In the rows, 128 means zero.
Known rows, with every step that occurs
c-l-t: [150 161  54 111  91 164 113 137 107 160 106 131 107 109 124 104 166 119
 153 132 135  79 173 104 138  98 119]
z-p: [122 168  99 156  82 160 130 137 107 127 106 155  98 108 150 128 157 137
 175 160 123 104 174 141 167  95 118]
c-l-d-r: [126 157  53 109  97 166 129 112 108 126  84 148  53 100 147 137 167 107
 139 106 143  75 188 133 152  66 154]
r-d-l: [170 154  63 138  74 152 120 129 130 117 119 153  94 104 148 127 144 145
 181 104 132  73 174 146 147  95 101]
q-z-p: [106 170 100 158  87 151 135 121 116 115 129 169  81 128 142 126 160 144
 164 146  95 109 192 136 165 119 116]
q-z-r-d-p-t: [118 170  90 143  95 143 136 141 118  83 137 177 121 145 139 143 209 195
 190 152  78  76 158 130 182 111 113]
t-p: [141 135  98 152 116 153 122 116 105 144 137 128 124 100 144 125 152 141
 155 138 120 110 184 138 150  90 118]
c-l-t-p-d: [132 144  53 120 112 158 114 139  77 187 121 113 115  63 135 135 162 125
 136 142 156 100 175  89 140  89 111]
c-l: [147 157  64 128  93 150 111 123 115 141 106 135 100 102 129 120 164 111
 155 120 123  84 183 129 136  75 128]
t-l-d: [151 140 105 116 114 175 113 131 130 151 130 161  86  82 154 135 131 111
 166  98 138  91 141 167 152 100 143]
p-z-r-d: [170 177  77 138 112 170  99 156 145 100 130 159 134 100 138 130 189 160
 196 106 114  94 146 201 163  72 117]
c-l-d-p-z: [108 141  47 131 116 205 108 115 115 115 113 124 110  78 172 139 155 101
 147 112 141  63 170 144 166  63 125]
q-z-r-d: [152 190  87 123  89 149 113 148 140  96 127 189  90 126 124 128 195 168
 185 112  79 101 162 176 147  97 118]
p-d-r: [138 140  44 145 118 133 152 140 134 134 116 167  80 107 180 125 164 122
 140 113 157  96 179 132 177  73 134]
q-z-r: [142 174  91 137 102 138 132 128 133 110 137 169 104 129 137 120 197 148
 172 113  97  98 169 148 164  91 124]
l-d: [132 157  82 108 115 171 128 120 135 134 105 163  85  84 151 121 153  97
 152 124 128  98 156 164 154  85 156]
d-r: [144 144  61 146 103 142 142 121 128 116 111 156  87 138 160 121 162 136
 158 116 135  92 188 124 171  80 129]
r-d-p-z-q: [132 158  57 144 103 196  92 133 166  84 124 154 117 107 184 129 164 139
 171 144 114  82 173 177 182  96 119]
t-l-d-p-z: [125 113  79 146 129 210 113 127 137 130 153 144 121  87 185 145 126 122
 170  91 148  73 138 165 178  92 110]
d-l-t: [157 142  47 132  85 160 130 123 120 153 132 133 113 109 156 101 140 134
 165 117 157  72 169  95 168 104 102]
p-t: [138 142  92 142 126 129 133 126 128 132 135 140 147 115 137 119 164 135
 160 142 119  98 165 122 169  91 145]
p-z: [147 138  70 152 133 166 112 129 155 120 144 135 132 104 158 115 148 120
 161  99 132 105 177 160 166  79 119]
t-l-d-r: [144 137  85 121 109 170 128 122 120 142 121 167  70 105 163 146 136 131
 163  88 153  86 156 154 163  89 140]
d-p: [129 135  63 160  97 169 146 127 121 125 120 151 116 129 176 118 157 129
 165 147 128  74 174 123 173  93 112]
z-p-t-l-d-r: [104 144 119 138 107 164 130 130  85 128 115 161  92 108 149 168 143 164
 179 139 145  92 151 123 196 110 147]
t-l-c: [163 108  84 150  89 159 121 120 158 168 151 144 119 114 140 137 127 108
 157  93 132 115 148 132 158  96 132]
p-z-r-d-l: [172 169  60 150  92 167 108 138 138  96 138 146 128  94 149 142 172 161
 205  85 137  72 155 171 173  70  91]
p-z-q: [138 157  68 140 126 166  82 120 178 112 137 140 134  95 163 114 161 109
 153 124 127 102 182 169 181  81 145]
q-z: [129 150  81 145 106 142 126 115 143 119 139 164  91 134 139 108 164 129
 149 110  94 106 192 139 154 106 124]
l-t-p-z-q: [132 145  75 138 129 188  69 120 136 139 152 112 146  88 152 120 164 145
 148 150 138 117 181 137 184 110 124]

Rows
[149 108  37 150  83 144 149 106 160 159 133 143 112  77 174 129 142  83
 137  95 166 102 166 107 182  76 129] | p-d-l-c
[130 110  94 165 120 151 138 133 115 143 158 133 154 130 161 144 142 158
 178 139 128  71 147  99 177 109 114] | d-p-t-l
[137 140  85 158 135 177  76 110 145 121 155 116 144  79 157 128 160 132
 144 139 129 122 196 160 180  90 139] | t-p-z-q
[161 179  73 138  65 141 124 130 131  87 135 172  88 121 137 137 181 173
 196  96 100  73 173 148 162 100 103] | q-z-r-d-l
[135 146  66 145  83 178 131 143 120 104 105 166  96 131 165 127 159 155
 174 146 110  72 167 152 155 103 101] | r-d-p
[ 97 145  69 120 109 169 131 112  93 126 107 132 112  89 153 140 170 114
 152 150 128  58 160 104 171  82 150] | c-l-d-p-t
[115 147 132 131 108 166 117 133  88 145 126 156 113  75 134 159 137 139
 179 149 132 100 133 136 178 114 149] | z-p-t-l-d
[146 174  72 145  72 168 135 161 116 100 103 173 114 127 161 136 190 167
 203 146 110  66 143 163 168  85 101] | z-r-d-p
[145  98  82 150  84 168 125 130 133 127 147 151 140 130 142 168 140 149
 173 125 113  93 138 112 172 118 117] | r-d-p-t-l-c
[178 176  71 133  64 149 123 143 124 108 119 157 109 105 145 135 179 162
 203 115 129  68 150 156 161  80 107] | z-r-d-l
[108 146 130 160 104 139 121 128 100 128 164 157 120 126 128 150 146 172
 178 136  98 107 169 113 173 138 120] | q-z-p-t-l
[160 132  49 146 103 190  94 128 102 129 158 112 132  84 141 144 134 177
 173 107 145  92 176 132 160 111  74] | r-d-l-t-p-z
[152 147 102 148  93 154 125 163 104 119 141 161 151 128 142 160 174 190
 208 139 113  64 123 136 174  97 107] | z-r-d-p-t-l
[146 128  62 149  88 161 123 115  84 163 144 112 121 101 150 124 137 156
 162 136 158  87 179  84 163 107  95] | d-l-t-p
[161 111  52 154  73 151 139  93 154 142 133 135 114 108 156 124 136  98
 153 100 148 101 176 102 174  84 130] | d-l-c
[138 150  68 125  95 167 108 121  70 170 120 107 120  95 114 124 160 139
 149 144 127  99 186  91 137 102 110] | c-l-t-p
[111 156  59 116  87 185 126 113 102 131  91 144  80  85 162 134 162 101
 150 136 130  62 166 122 154  76 137] | c-l-d-p
[ 93 159  67 160  97 143 151 131 117 113 123 182  53 123 172 142 175 148
 145 132 130 111 199 121 184 107 116] | q-z-p-d-r
[153 102  96 149 115 141 122 117 147 161 161 135 157 115 127 147 130 122
 159 106 123 116 143 105 173 104 151] | p-t-l-c
[134 127  97 123 131 144 131 124 116 135 131 152 103 114 152 155 147 145
 165 104 145  88 150 128 176  97 160] | p-t-l-d-r
[135 168  73  99  95 171 114 117 112 133  91 141  77  74 135 125 157  89
 142 116 132  80 168 154 136  75 151] | c-l-d
[ 99 168  85 157  99 143 139 137 123 127 128 174  78  94 161 132 169 129
 148 137 118 107 185 139 172 108 116] | q-z-p-d
[138 124  85 165 138 176 106 118 121 131 158 112 154  87 153 133 148 144
 156 116 130 119 185 148 163  82 110] | t-p-z
[164 159  44 117  68 163 118 142 113 133 116 146  95 110 147 116 147 151
 181 119 142  66 160 122 152 113  90] | r-d-l-t
[138 133 115 118 136 155 118 125 124 151 138 148 129  84 142 145 139 126
 164 116 133  98 134 143 160  99 156] | p-t-l-d
[127 144 126 160 101 147 118 145  97 146 144 141 142 113 135 153 140 165
 190 150 122  98 150 119 174 117 125] | z-p-t-l
[114 162  86 152  96 155 140 153 114 141 107 162  98  78 165 128 159 119
 160 155 145 108 163 144 176  92 120] | z-p-d
[128 111 120 162  87 157 121 123 124 159 142 138 143 112 130 165 131 138
 172 138 124 123 146 101 189 120 137] | z-p-t-l-c
[126 127  46 139 117 152 141 139  89 166 125 139 101  98 167 135 165 153
 134 135 169 109 177 100 174  98 109] | l-t-p-d-r
[143  92  53 163  95 150 139  95 125 170 154 116 125  62 172 151 135 107
 136 105 164 120 176  93 181  79 126] | t-p-d-l-c
[135 168  88 143  93 151 143 160 106  97 112 170 151 130 150 145 200 184
 203 159 105  71 138 137 184  90 118] | z-r-d-p-t
[156 159  77 152 125 165 117 140 148 116 143 145 152 102 151 124 185 136
 179  99 131  96 154 169 181  66 122] | p-z-r
[156 129 106 149 130 132 115 134 122 152 160 138 145 114 134 134 144 146
 177 122 125  91 151 122 160 102 136] | p-t-l
[128 152  70 119 105 163 139 113 126 116  93 170  59 113 170 131 159 118
 149 112 146  92 172 153 172  82 155] | l-d-r
[123 137  29 130 106 153 122 131  70 171 114 123  96  91 152 141 174 140
 131 131 169  94 191  76 157  84 111] | c-l-t-p-d-r
